Each row was made from one walk, in order. Every step used is in the known rows, and no mark comes twice. Write each row's walk.
Known rows:
zodez, nafu: [-2.69 -0.81 -0.58 -1.06 -1.02  1.47 -0.34 -1.69 -1.79 -1.21 -1.88  0.90
  0.85  4.10  4.24 -3.27 -0.31 -0.01 -0.47  1.46 -0.60  1.68  0.44  0.82
  0.28]
nafu, vetum, razi: [ 1.87  0.95  0.69 -0.05  2.39 -0.69  0.07  4.99 -3.00 -1.75  2.25  0.51
 -0.05  3.12 -3.31 -0.14 -0.92 -0.68  0.93  1.62  1.55  1.69 -1.63 -3.47
 -0.54]
zodez, razi, vepuz: [ 0.36 -2.17 -2.43  3.17 -4.11 -0.43  2.46 -4.08  1.37  0.50 -1.38 -4.30
  1.51 -1.98 -0.71 -2.86 -0.56  1.12  2.38 -0.22 -1.96 -2.66  0.22  1.60
  1.85]
vepuz, razi, zodez, nafu, vetum: [ 0.79  2.30  2.39 -5.76  1.32 -4.57  1.54  3.14 -2.18 -3.20  0.48 -0.26
  1.32 -1.98  3.75 -1.65  1.02 -0.35 -0.24 -3.36 -2.14 -0.57  1.31 -0.40
  4.08]
zodez, razi, vetum, nafu, mufe: [ 1.19  0.19 -0.30 -2.42 -2.45  3.50  3.19  1.51  4.38 -0.11  0.02  2.97
  2.03 -3.77 -1.62 -0.50  1.30 -5.09 -2.27 -1.30 -2.38 -4.93  0.38 -2.04
  1.84]
mufe, nafu, zodez: [-2.83  0.70 -1.00  2.49 -1.01  2.43 -0.38 -0.60 -1.35  2.18  0.65  0.32
  2.71  4.11 -0.49  2.88  0.63  6.33  0.51 -1.09 -0.25  4.30 -0.35  0.91
 -4.66]
vebu, vepuz: [-5.01 -1.23 -1.56  4.08  0.66  4.73 -3.34 -5.59 -1.97  2.16 -0.96  0.15
 -2.96  4.76  2.56  1.97 -0.18  2.84  1.39  1.42  0.14  4.16  1.86  0.23
 -2.41]
nafu, vetum, razi, vepuz, vebu: [ 5.10 -1.33  0.90  1.71  0.63 -6.23 -0.07  1.84  0.18 -1.52  0.63  1.42
 -4.39 -1.42 -4.08 -1.17 -0.52 -0.42  0.76  2.98  3.38 -2.84 -0.03 -3.56
  1.72]
rupo, nafu, vetum, razi, zodez: [ 3.14  1.51  3.14 -0.99  4.22 -1.75 -0.81  4.18 -1.35 -1.69  3.40 -6.12
  4.17 -0.60 -3.08  2.76 -2.13 -1.41  3.64  0.10  2.58  1.69 -4.03 -1.02
  1.80]
vebu, vepuz, razi, vetum, nafu, mufe: [-2.19  0.50 -1.65 -1.43  1.31  4.19 -3.44  0.35  1.09  1.83  0.21  3.42
 -4.22 -3.00 -1.26  2.68  1.45 -1.90 -3.45 -1.56  0.18 -1.91  2.59  0.18
 -0.04]
vetum, razi: [ 0.49  0.17 -0.96  2.83  2.02  1.66 -1.14  1.20 -1.57  0.12  1.53 -0.40
 -0.76  3.94 -2.65 -2.20 -1.77  0.86 -0.16  3.54  2.00  1.47 -3.66  1.23
 -3.19]
mufe, nafu, rupo: [-3.19  1.13 -0.17  0.35 -0.16  2.06 -3.30  0.67  1.00  0.55 -2.24  1.26
  0.40  6.74 -0.67  2.37  1.35  2.13  1.72 -0.18 -1.45  1.85  0.14 -0.21
 -4.85]
mufe, nafu, vetum, razi: [ 2.94  0.79  0.59 -0.51  0.18  0.64  1.01  4.18 -2.48 -2.03  3.39 -0.49
 -0.67  3.78 -3.82  3.44 -0.89  1.97  0.18  1.32  3.04  2.83 -2.25 -4.09
 -2.56]
gifi, vebu, vepuz, razi, zodez, nafu: [-1.23 -0.27  1.32 -2.87  3.96 -3.22 -0.10 -3.02 -1.99 -0.80 -0.70 -2.53
 -2.31 -3.08  7.99  1.65  0.35 -2.75 -2.13 -0.57  1.37  2.95  1.47  3.53
 -0.53]
vebu, vepuz, razi: [-4.99  0.64 -2.91  1.92  1.54  3.55 -5.56 -4.06 -2.10  1.92 -0.29  1.34
 -5.67  2.96  1.61  1.09  0.06  4.16  0.97  0.13 -0.65  2.91  0.59  2.02
 -1.55]
vebu, vepuz, razi, vetum: [-3.29  2.27 -2.42  1.99  0.40  4.87 -5.42 -2.62 -1.62  1.02  0.27  3.68
 -5.88 -0.97  0.89  0.37  0.15  1.64 -0.12 -1.68 -1.03  0.52  2.77  2.64
  0.25]
gifi, vebu, vepuz, razi, zodez, nafu, vetum: [ 0.41  0.24  3.09 -5.33  4.57 -6.03  0.77  0.87 -3.54 -2.54  0.21 -1.41
 -1.72 -3.69  7.05  3.35  1.20 -3.85 -1.13 -3.14  0.62  2.87  3.53 -1.09
  1.75]
gifi, vebu, vepuz: [-4.79 -1.27 -0.94  2.94  3.62  1.28 -2.84 -3.91 -1.65  0.75 -1.29  0.41
 -2.93  3.43  4.82  3.25  0.51 -1.23  0.94  2.55  1.21  5.87  0.62 -0.07
 -4.02]
zodez, razi, vetum, nafu: [ 1.71 -0.07 -0.04 -0.93 -2.34  3.80  2.55  1.01  0.99  0.73  0.10  3.11
  0.16 -3.25  2.18  0.02 -0.81 -0.99 -1.71 -0.18 -1.97 -2.95 -1.57 -0.21
  0.67]
mufe, nafu, vetum: [-1.59  1.20 -0.17 -0.46 -0.81  1.76 -0.03  1.33 -0.92 -1.78  1.07  1.94
  0.10  4.97  0.65  3.22  1.17  3.07  2.13 -0.62  0.12  3.21  0.34 -4.68
 -1.43]
nafu, mufe: [-4.59  0.64 -1.30  1.11  0.50  2.81 -1.76 -1.25  2.66 -0.22 -0.77  1.82
  2.13  4.77 -3.04 -2.61  2.58 -1.76  1.06  1.02 -2.17 -0.04  0.30 -1.33
 -0.90]
rupo, nafu, zodez, razi: [-1.18  0.07 -0.78  0.60 -1.42  1.98 -1.27 -1.61  0.89  2.28 -0.15 -2.63
  4.24  0.40 -1.24  1.17 -1.82  1.86  4.54 -2.40 -3.10  1.57 -2.72  1.39
  2.17]

Which walk is each row?
[ 4.87 -1.42 -0.68  1.81 -1.25 -2.75  2.88  3.19 -2.20 -2.15  2.31 -5.76
  0.31 -0.39 -5.45  2.86 -1.15  2.52  0.85  1.29  4.84  0.49 -0.15 -2.10
 -1.06] : mufe, nafu, vetum, razi, vepuz
[-0.08  1.90 -0.10  0.54 -2.56  3.49 -1.35  0.10  1.38  1.94  0.32 -0.25
  4.26 -3.55 -2.17  0.31 -1.43 -0.59  3.64 -4.14 -2.79 -0.48 -0.43  1.63
  3.74] : rupo, nafu, zodez, razi, vetum
[-1.01  0.33 -0.01  0.37  0.95  4.07 -1.11  2.66 -0.67  0.33  0.00  3.38
 -0.21 -0.30  2.41  0.52 -0.14 -0.19 -1.94  1.45  0.46 -0.43 -1.70  1.20
 -2.06] : razi, vetum, nafu
[ 1.64 -1.90 -1.44  2.64 -4.59 -2.58  1.29 -5.71  4.67  0.42 -2.24  2.01
 -3.94 -2.45  0.15 -3.24 -0.11  0.78  1.88  1.69 -1.91 -5.06 -0.08 -0.01
  2.85] : zodez, razi, vepuz, vebu
[-0.95 -0.02  1.91 -1.32  0.30 -0.48  2.63 -1.73 -0.90 -1.35 -1.07 -2.41
  3.84  0.81  5.11 -2.88  0.07 -0.34 -0.97  0.06 -0.04  0.83  0.21  2.38
  0.56] : razi, zodez, nafu
[ 3.37 -1.75 -0.92  4.33 -0.09 -3.62 -1.04 -1.26  1.71  0.20 -0.18  0.10
 -4.97 -0.46 -4.01 -3.05 -1.34  0.51 -0.46  5.23  3.48 -2.83 -1.99  1.29
 -0.96] : vetum, razi, vepuz, vebu
[-1.09 -0.07  1.10 -3.94 -0.58 -0.79  0.75  1.87 -3.02 -3.18 -1.18  2.16
  1.37  3.27  3.98 -1.20  0.48 -1.72  0.75 -0.67 -1.29  1.72  2.32 -3.76
  2.75] : zodez, nafu, vetum
[ 3.26 -1.83 -0.62  2.64 -6.50 -3.20  3.25 -4.78  4.43  2.36 -0.81  0.05
 -1.59 -3.26 -1.87  1.33  0.17  5.39  0.49 -1.46 -0.69 -3.08  1.43  0.27
  0.11] : mufe, nafu, zodez, razi, vepuz, vebu
[-2.75 -0.46 -0.67 -2.60 -1.26  1.45  0.41 -1.61  1.40 -1.92 -2.15  1.29
  2.69  3.81  0.12 -3.84  1.67 -3.99 -1.08  0.67 -0.88 -0.26  2.23 -1.49
  1.48] : zodez, nafu, mufe
[-2.98 -0.26  1.05 -2.64  0.38 -0.32 -2.11  1.15 -0.90 -0.47 -4.54  1.38
  1.45  4.71  2.59 -2.42  0.80 -2.30  0.27  0.12 -2.14  0.50  2.11  0.65
 -0.62] : zodez, nafu, rupo
[ 3.69 -0.07  2.32 -0.84  1.13 -1.86  3.73  0.75 -2.12 -1.46  1.13 -4.26
  2.88 -0.18  1.20 -2.76 -2.11 -1.93 -2.90  1.61  3.37  0.31 -1.79  2.97
 -0.69] : vetum, razi, zodez, nafu
[ 4.32 -1.42  0.31  0.69  1.27 -5.15 -3.58  1.85  1.07 -1.31  0.62 -2.56
 -3.27 -1.93 -5.02  1.12 -2.32 -1.53  4.10  3.37  3.94 -1.81 -2.77 -2.47
  4.19] : rupo, nafu, vetum, razi, vepuz, vebu
[-1.55 -0.03  0.42 -1.98  0.83  0.02 -0.49 -4.87 -2.37  0.39 -0.64 -2.69
 -2.34 -1.58  5.61  0.38 -0.37  1.79 -1.94 -1.89  0.93  1.46  3.00  3.85
  1.00] : vebu, vepuz, razi, zodez, nafu
[ 3.57 -0.31  1.49 -3.38  0.76 -1.92  2.13  4.39 -4.51 -3.23  1.14 -0.27
  0.22  1.84 -0.23 -1.30 -1.71 -2.61 -1.28  1.10  2.49  1.26  0.09 -3.57
  1.84] : zodez, nafu, vetum, razi
[-4.36  0.22 -1.94  0.90  4.71 -0.12 -4.87 -2.35 -1.56  0.79 -0.54  1.55
 -5.93  1.27  3.67  2.30  0.64 -0.16  0.76  1.27 -0.36  4.45 -0.93  1.84
 -3.33] : gifi, vebu, vepuz, razi
[ 1.38 -1.81 -0.70  2.16 -3.54 -3.52 -1.24 -4.18  4.53  2.97 -2.04 -2.23
 -0.09 -4.32 -2.20  0.51 -1.41  1.82  4.27 -1.07 -1.25 -2.93 -0.83  1.54
  4.38] : rupo, nafu, zodez, razi, vepuz, vebu
[ 3.33  1.57  3.30  0.14  3.53 -2.41  2.69  4.76 -2.19 -1.83  3.25 -2.88
  2.76 -0.04 -2.62  0.08 -0.59 -0.90  0.17  0.32  1.91  0.83 -1.50 -1.88
 -0.10] : nafu, vetum, razi, zodez
[-1.77  0.49  0.02 -0.83  0.56  3.86 -0.78  2.85  2.98  0.11 -0.37  3.41
  2.00 -0.52 -1.56 -0.79  2.11 -4.27 -2.40  0.79 -0.41 -2.54 -0.02 -1.19
 -0.66] : razi, vetum, nafu, mufe
[-2.28  3.01 -0.02  0.50  2.53 -0.59 -1.82 -0.39  0.45  0.04  1.39 -0.30
  0.02  0.15  0.92 -2.71  1.05  3.04  0.63 -1.17 -2.43 -0.09 -2.28  4.14
 -0.89] : vepuz, razi, zodez
[-1.07  2.00  0.39 -4.78  0.62 -1.86  0.81 -0.23  2.74 -1.76 -0.39 -1.35
  2.71 -1.32 -0.12 -4.60  2.44 -3.09 -1.92 -2.16 -1.68 -2.77  1.07  2.54
  2.30] : vepuz, razi, zodez, nafu, mufe
[ 0.26  0.17 -0.80  0.95 -4.34  2.42  3.64 -1.71  0.61  2.25  1.08 -0.45
  2.63  1.31 -0.84  2.35 -0.05  5.12  0.44 -2.90 -2.21  1.58 -0.22  0.01
 -2.15] : mufe, nafu, zodez, razi
[ 2.29 -3.97 -0.60  1.90 -3.16 -2.95  4.67  0.33 -0.30  3.74 -1.28 -5.19
  4.00 -5.47 -0.42  1.45 -1.05  3.31 -0.64 -1.42 -0.65 -2.10 -0.22  1.74
 -0.40] : vetum, nafu, zodez, razi, vepuz
[-3.00 -1.06 -0.74 -0.92  1.52  2.30 -0.45  1.19  2.07  1.00 -0.72  1.35
  1.52  3.10 -1.01  0.27  1.69 -1.62 -1.54  2.06 -0.09 -0.41 -1.96 -1.60
 -2.89] : vetum, nafu, mufe
[-0.97  0.25  1.01  1.33  1.00  2.16 -0.16  4.07 -1.75  2.74  0.64  3.00
  3.00 -1.85  0.46  1.53 -0.20  1.62 -2.38 -1.21 -0.16  0.34 -0.11  1.94
 -2.75] : razi, vetum, nafu, zodez
[ 3.42 -0.10  2.34 -2.26  0.85 -2.21  4.22  1.37  1.13 -2.29  0.92 -4.73
  4.91 -0.68 -3.31 -3.27  0.18 -5.39 -3.61  0.86  2.30 -1.70  0.56  1.05
  0.82] : vetum, razi, zodez, nafu, mufe
[ 6.23 -1.17  0.25  1.19 -1.44 -4.69  1.03  1.16  0.86 -1.66  1.62 -0.05
 -5.00 -0.74 -4.87  2.35 -0.75  1.79  0.21  2.82  5.15 -1.78 -0.17 -3.72
 -0.13] : mufe, nafu, vetum, razi, vepuz, vebu
[ 0.39  1.96  0.48  1.91 -3.31  2.50  2.11  0.25  0.70  1.67  0.54  2.86
  3.43 -3.13 -1.57 -1.97  0.14  0.46  0.33 -4.30 -4.47 -1.76  2.39  0.91
  1.93] : nafu, zodez, razi, vetum
[-0.08  1.94 -0.80  1.11 -3.27  4.19  1.42 -1.16  2.06 -0.61 -0.06  3.59
  0.44 -1.42  0.38 -3.13  0.07 -1.46  0.69 -1.66 -3.63 -2.63  0.76  0.28
  2.40] : zodez, razi, vetum
[-1.61 -0.01 -0.86 -2.45  4.30  0.79 -3.39  1.94  1.72  0.50  0.33  3.69
 -3.77 -4.46  1.15  4.06  2.26 -6.22 -3.70 -0.09  0.74 -0.50  0.84  0.05
 -2.04] : gifi, vebu, vepuz, razi, vetum, nafu, mufe
[ 3.70 -3.82  0.34  1.52 -3.07 -5.39  3.41 -1.26  2.81  4.17 -1.87  0.55
 -1.53 -5.59  0.22  0.96 -0.73  3.00 -1.45  0.18 -0.20 -4.37 -0.46  0.33
  0.36] : vetum, nafu, zodez, razi, vepuz, vebu
